What can hang from each mark
j869: j258
j560: j161 j669 j911
j37: j669
j551: j869
j161: j551 j560
j258: j869 j911
j911: j258 j560
j669: j37 j560

Every row comes from one small tree of marks. Brackets hold a mark, then the marks that hang from it, in the order of their numbers. Every link used is in the known rows. Which tree was each row made from?
Known rows
(j161 (j551 j869) j560): 0.32, 0.18, 0.83, -2.67, 2.79, 0.55, 0.09, 2.10, -2.78, 1.51, -0.86, 1.11, -1.36, -2.44, 1.84, 4.18, 1.72, 4.01, 0.65, -0.39
(j869 j258): 0.23, 1.31, -1.59, 1.17, -0.02, -1.24, -0.30, 0.34, -0.01, -0.54, -0.98, 0.65, -1.01, -1.66, -0.10, 1.87, 1.47, 0.45, -0.13, 0.08
(j258 j869 (j911 (j560 j161))): -0.14, -4.47, 2.85, 0.38, 4.03, 0.60, -2.00, -1.28, 1.53, 4.56, -0.45, 1.69, -0.86, -2.40, -2.16, -0.63, 2.19, -2.35, -0.72, -3.40
(j258 j869 (j911 (j560 (j161 j551) (j669 j37)))): -1.70, -5.46, 5.41, -0.18, 3.48, 0.93, -0.51, 3.25, 0.10, 5.77, 0.01, 2.01, -0.10, -4.10, -2.91, -1.04, 3.02, 0.55, -1.29, -5.55
(j669 j37 (j560 (j161 j551) (j911 (j258 j869)))): -1.19, -6.70, 3.13, 0.44, 0.05, -0.83, -1.09, 4.42, -1.07, 1.55, -0.51, 1.56, -0.16, -7.11, -3.76, 0.70, 2.79, 2.74, -0.51, -6.76
(j869 (j258 (j911 (j560 (j161 j551) (j669 j37))))): -1.62, -4.88, 3.16, 0.87, 1.93, -1.12, 1.02, 3.85, 0.65, 4.74, -1.34, 1.68, 1.08, -5.41, -2.86, -0.57, 3.27, 3.21, -1.54, -3.55
(j669 j37 (j560 j911)): -1.30, -3.75, -1.47, -2.01, -0.66, -1.38, 0.11, 3.95, -0.03, 3.17, -0.21, 2.59, 0.18, -3.75, -4.93, -0.91, 1.56, -0.89, -0.73, -4.99
(j258 j869 j911): 0.21, -2.66, 1.11, 0.52, 1.73, 0.69, -1.99, -1.23, 0.15, 1.66, -0.10, 0.51, -1.98, 0.28, -0.94, 0.51, 1.27, -5.12, -0.30, -0.72
(j551 (j869 (j258 (j911 (j560 j669))))): 0.79, 0.06, 2.34, -0.01, 3.53, -0.14, 0.02, -1.32, 0.79, 2.88, -1.67, 0.89, -1.01, -3.52, -0.69, -0.91, 3.49, -2.94, -1.16, 1.52
(j258 j869 (j911 (j560 j161 j669))): -1.14, -4.20, 6.06, -0.19, 4.81, 1.12, -1.87, -0.84, 2.14, 5.32, 0.17, 2.22, -1.18, -2.48, -2.26, -1.76, 3.26, -3.25, -1.12, -3.87
(j911 j258): -1.39, -2.30, 0.62, 0.15, -0.61, -0.25, -0.61, 0.44, -0.17, -0.34, -1.57, 1.27, -0.84, -2.50, -1.33, 1.90, 1.43, -0.18, -0.30, -0.72
(j161 (j551 j869) (j560 j669)): -0.88, 0.85, 3.89, -3.48, 3.78, 1.06, 0.20, 2.68, -2.12, 2.07, -0.44, 1.70, -1.63, -2.73, 1.81, 3.21, 2.75, 3.07, 0.27, -0.93
(j560 j911): -1.96, -2.00, 0.47, -1.68, 0.42, -0.57, -1.79, 1.76, 0.39, 1.34, -0.86, 1.06, -1.29, -1.40, -1.94, -1.47, 1.24, -2.89, -0.33, -3.09
(j669 j37 (j560 j161)): -1.53, -3.40, 0.06, -1.13, 0.04, -0.30, 0.79, 2.69, -0.07, 3.87, 0.74, 3.52, 1.40, -3.24, -4.03, 1.47, 1.98, 3.02, -0.25, -5.52
(j911 (j560 (j161 (j551 j869)) (j669 j37))): -1.82, -0.67, 4.71, -2.28, 3.42, 1.56, 0.91, 3.62, -1.85, 4.50, -0.20, 2.48, 0.77, -5.08, -1.69, -0.35, 3.45, 4.28, -0.68, -5.22
(j911 (j258 j869) (j560 (j669 j37))): -0.03, -3.13, 2.53, 0.39, 2.04, 0.34, -0.09, 1.70, -0.06, 2.34, -0.58, 2.45, -0.67, -5.25, -3.27, -0.41, 2.95, -1.54, -1.57, -3.72
(j551 (j869 (j258 (j911 (j560 j161 (j669 j37)))))): -0.30, -2.78, 3.25, 0.14, 3.47, -0.13, 1.09, 0.47, 0.25, 4.81, -0.59, 1.70, 0.93, -4.68, -2.46, -1.83, 3.97, -0.75, -1.34, -1.80
(j37 (j669 j560)): -0.47, -0.65, 0.89, -3.09, 0.08, -0.05, 1.37, 0.93, 0.73, 2.23, -0.25, 1.78, -0.93, -1.55, -2.76, 1.40, 1.45, 1.33, -0.41, -1.72

Write each row's tree
-1.64, -4.66, 5.59, 0.42, 2.41, 0.64, -0.34, 3.65, -0.85, 2.94, -0.51, 2.25, -0.03, -6.80, -2.51, 0.54, 3.50, 3.48, -1.30, -6.12
(j911 (j258 j869) (j560 (j161 j551) (j669 j37)))
-1.11, -1.94, 3.96, -0.37, 2.44, 0.62, -0.16, 1.04, -1.37, 1.75, -2.26, 1.45, -0.03, -6.80, -0.51, 1.98, 2.89, 5.16, -0.25, -2.71
(j911 j258 (j560 (j161 (j551 j869))))
-2.62, -6.87, 2.47, -2.41, 1.06, -1.57, 0.19, 4.25, -0.15, 2.77, -0.88, 2.58, -0.47, -5.03, -3.35, -0.75, 2.72, -1.23, -1.21, -3.73
(j161 (j560 (j669 j37) (j911 j258)))
-1.94, -3.43, 0.59, -1.02, -0.29, -0.26, 0.96, 4.69, -1.28, 3.32, 0.22, 2.78, 1.28, -4.22, -3.14, 2.58, 1.89, 6.31, -0.06, -6.04
(j669 j37 (j560 (j161 j551)))
0.14, -3.06, 0.99, 0.80, 0.55, -0.66, 1.28, 2.31, -1.54, 2.77, -0.60, 0.90, 1.19, -5.08, -1.92, 2.40, 3.08, 4.19, -0.31, -1.77
(j669 j37 (j560 (j161 (j551 (j869 (j258 j911))))))
-3.28, -2.34, 3.77, -1.69, 1.35, 0.73, 0.43, 2.79, -0.14, 3.35, 1.09, 3.04, 0.73, -1.82, -2.64, -0.67, 2.55, 0.45, -0.60, -5.51
(j560 j161 (j669 j37))
1.08, -2.42, 0.81, 1.15, 1.98, -0.16, -1.50, -0.50, 0.36, 0.96, -1.61, 1.39, -1.63, -4.56, -1.54, 1.10, 1.99, -1.05, -0.78, -1.77
(j911 (j258 j869) j560)
-1.54, -4.12, 3.85, -0.25, 0.62, -0.15, -1.46, 2.51, -0.47, 0.72, -0.02, 1.39, -1.69, -3.88, -3.38, -2.30, 2.86, -4.59, -1.26, -4.31
(j560 (j669 j37) (j911 (j258 j869)))
0.07, -1.54, 1.02, -0.34, 0.60, -1.50, 0.54, 3.95, -1.81, 1.65, -0.62, 0.90, 0.54, -6.51, -1.86, 0.48, 3.33, 4.31, -0.08, -4.47
(j669 j37 (j560 (j161 (j551 (j869 j258))) j911))
-0.26, -3.92, 0.95, 1.57, 2.31, -1.43, -0.38, -0.60, 2.25, 3.85, -1.78, 1.22, 0.17, -3.87, -2.00, -0.43, 2.37, 0.39, -1.07, -1.29
(j869 (j258 (j911 (j560 j161))))
-2.48, -3.59, 5.45, -1.87, 3.50, 1.42, 0.76, 2.74, -1.06, 5.97, -0.69, 1.95, 0.93, -4.76, -2.63, -1.16, 3.44, 1.59, -1.00, -4.17
(j258 (j911 (j560 (j161 (j551 j869)) (j669 j37))))
-2.23, -5.43, 0.80, -1.88, 0.24, -1.11, -0.23, 3.77, 0.45, 4.23, 0.35, 2.90, 0.92, -4.33, -4.94, -1.44, 2.24, 0.34, -0.51, -7.06
(j669 j37 (j560 j161 j911))
0.19, -1.55, 3.20, -0.85, 3.51, -0.51, 0.37, 1.48, -1.47, 1.86, -1.28, 0.19, -1.52, -3.02, 2.02, 2.85, 3.21, 1.36, -0.33, 2.30
(j161 (j551 (j869 (j258 j911))) (j560 j669))
0.15, -1.53, 2.62, 0.77, 1.64, -0.53, 0.20, 0.48, -0.68, 1.93, -1.15, 0.61, -0.11, -4.41, -0.25, 2.89, 3.14, 3.65, 0.02, -0.23
(j669 (j560 (j161 (j551 (j869 (j258 j911))))))
-1.59, -1.57, 3.80, -2.54, 1.80, 0.26, -1.18, 2.52, -1.02, 2.44, -0.68, 1.41, -0.73, -4.85, -1.38, 0.59, 2.86, 2.97, 0.32, -4.80
(j669 (j560 (j161 (j551 j869)) j911))
0.49, -1.67, 4.15, -1.37, 1.49, -0.20, 1.71, 0.44, -0.29, 2.01, -1.15, -0.16, -0.49, -3.64, -0.70, 1.97, 3.18, 4.22, -0.20, 0.17
(j37 (j669 (j560 (j161 (j551 (j869 (j258 j911)))))))
1.19, 0.27, -0.12, 1.07, 1.42, -0.45, -0.48, -1.75, -0.64, 0.17, -1.29, -0.31, -1.24, -1.16, 0.22, 0.99, 2.13, -2.64, -0.24, 2.78
(j551 (j869 (j258 j911)))
-3.66, -3.92, 6.88, -1.92, 1.18, 0.74, -0.22, 4.32, -2.21, 1.36, -0.79, 1.31, 0.11, -5.90, -2.07, -1.51, 3.82, 1.34, -0.62, -5.42
(j560 (j161 (j551 j869)) (j669 j37) (j911 j258))
-0.68, -5.47, 5.61, -1.77, 1.45, -0.52, -0.93, 0.48, 1.39, 1.59, -0.49, 1.22, -1.59, -4.82, -3.59, -0.73, 3.00, -0.67, -0.64, -4.59
(j37 (j669 (j560 j161 (j911 (j258 j869)))))
-1.90, -5.05, 2.26, -0.43, 2.68, -0.03, -0.79, -0.25, 2.09, 5.30, -1.26, 2.20, 0.34, -2.69, -3.09, -0.92, 1.88, -0.63, -0.88, -2.97
(j258 (j911 (j560 j161)))
-0.45, 0.10, 3.12, -0.23, 1.68, -0.64, -1.41, 1.91, -1.44, -0.27, -1.28, -0.27, -1.05, -4.15, 0.90, -0.05, 2.98, 2.71, 0.28, -2.43
(j560 (j161 (j551 (j869 j258))) j911)
-3.82, -2.67, 5.74, -2.47, 2.45, 0.21, -1.83, 1.93, 1.35, 2.91, 0.10, 2.13, -0.98, -1.95, -2.22, -2.83, 2.90, -2.29, -0.53, -5.49
(j560 j161 j669 j911)
-1.95, -2.88, 5.63, -1.14, 2.61, 1.00, 1.08, 3.50, -1.78, 3.07, -1.23, 2.25, 0.82, -7.28, -2.13, 0.35, 3.81, 4.58, -0.97, -4.48
(j911 j258 (j560 (j161 (j551 j869)) (j669 j37)))
-1.05, -3.36, 6.17, 0.33, 3.88, 0.82, -1.57, -0.47, 1.42, 2.60, -0.52, 2.42, -1.20, -5.19, -1.73, -0.19, 3.60, -0.56, -1.13, -4.35
(j911 (j258 j869) (j560 j161 j669))
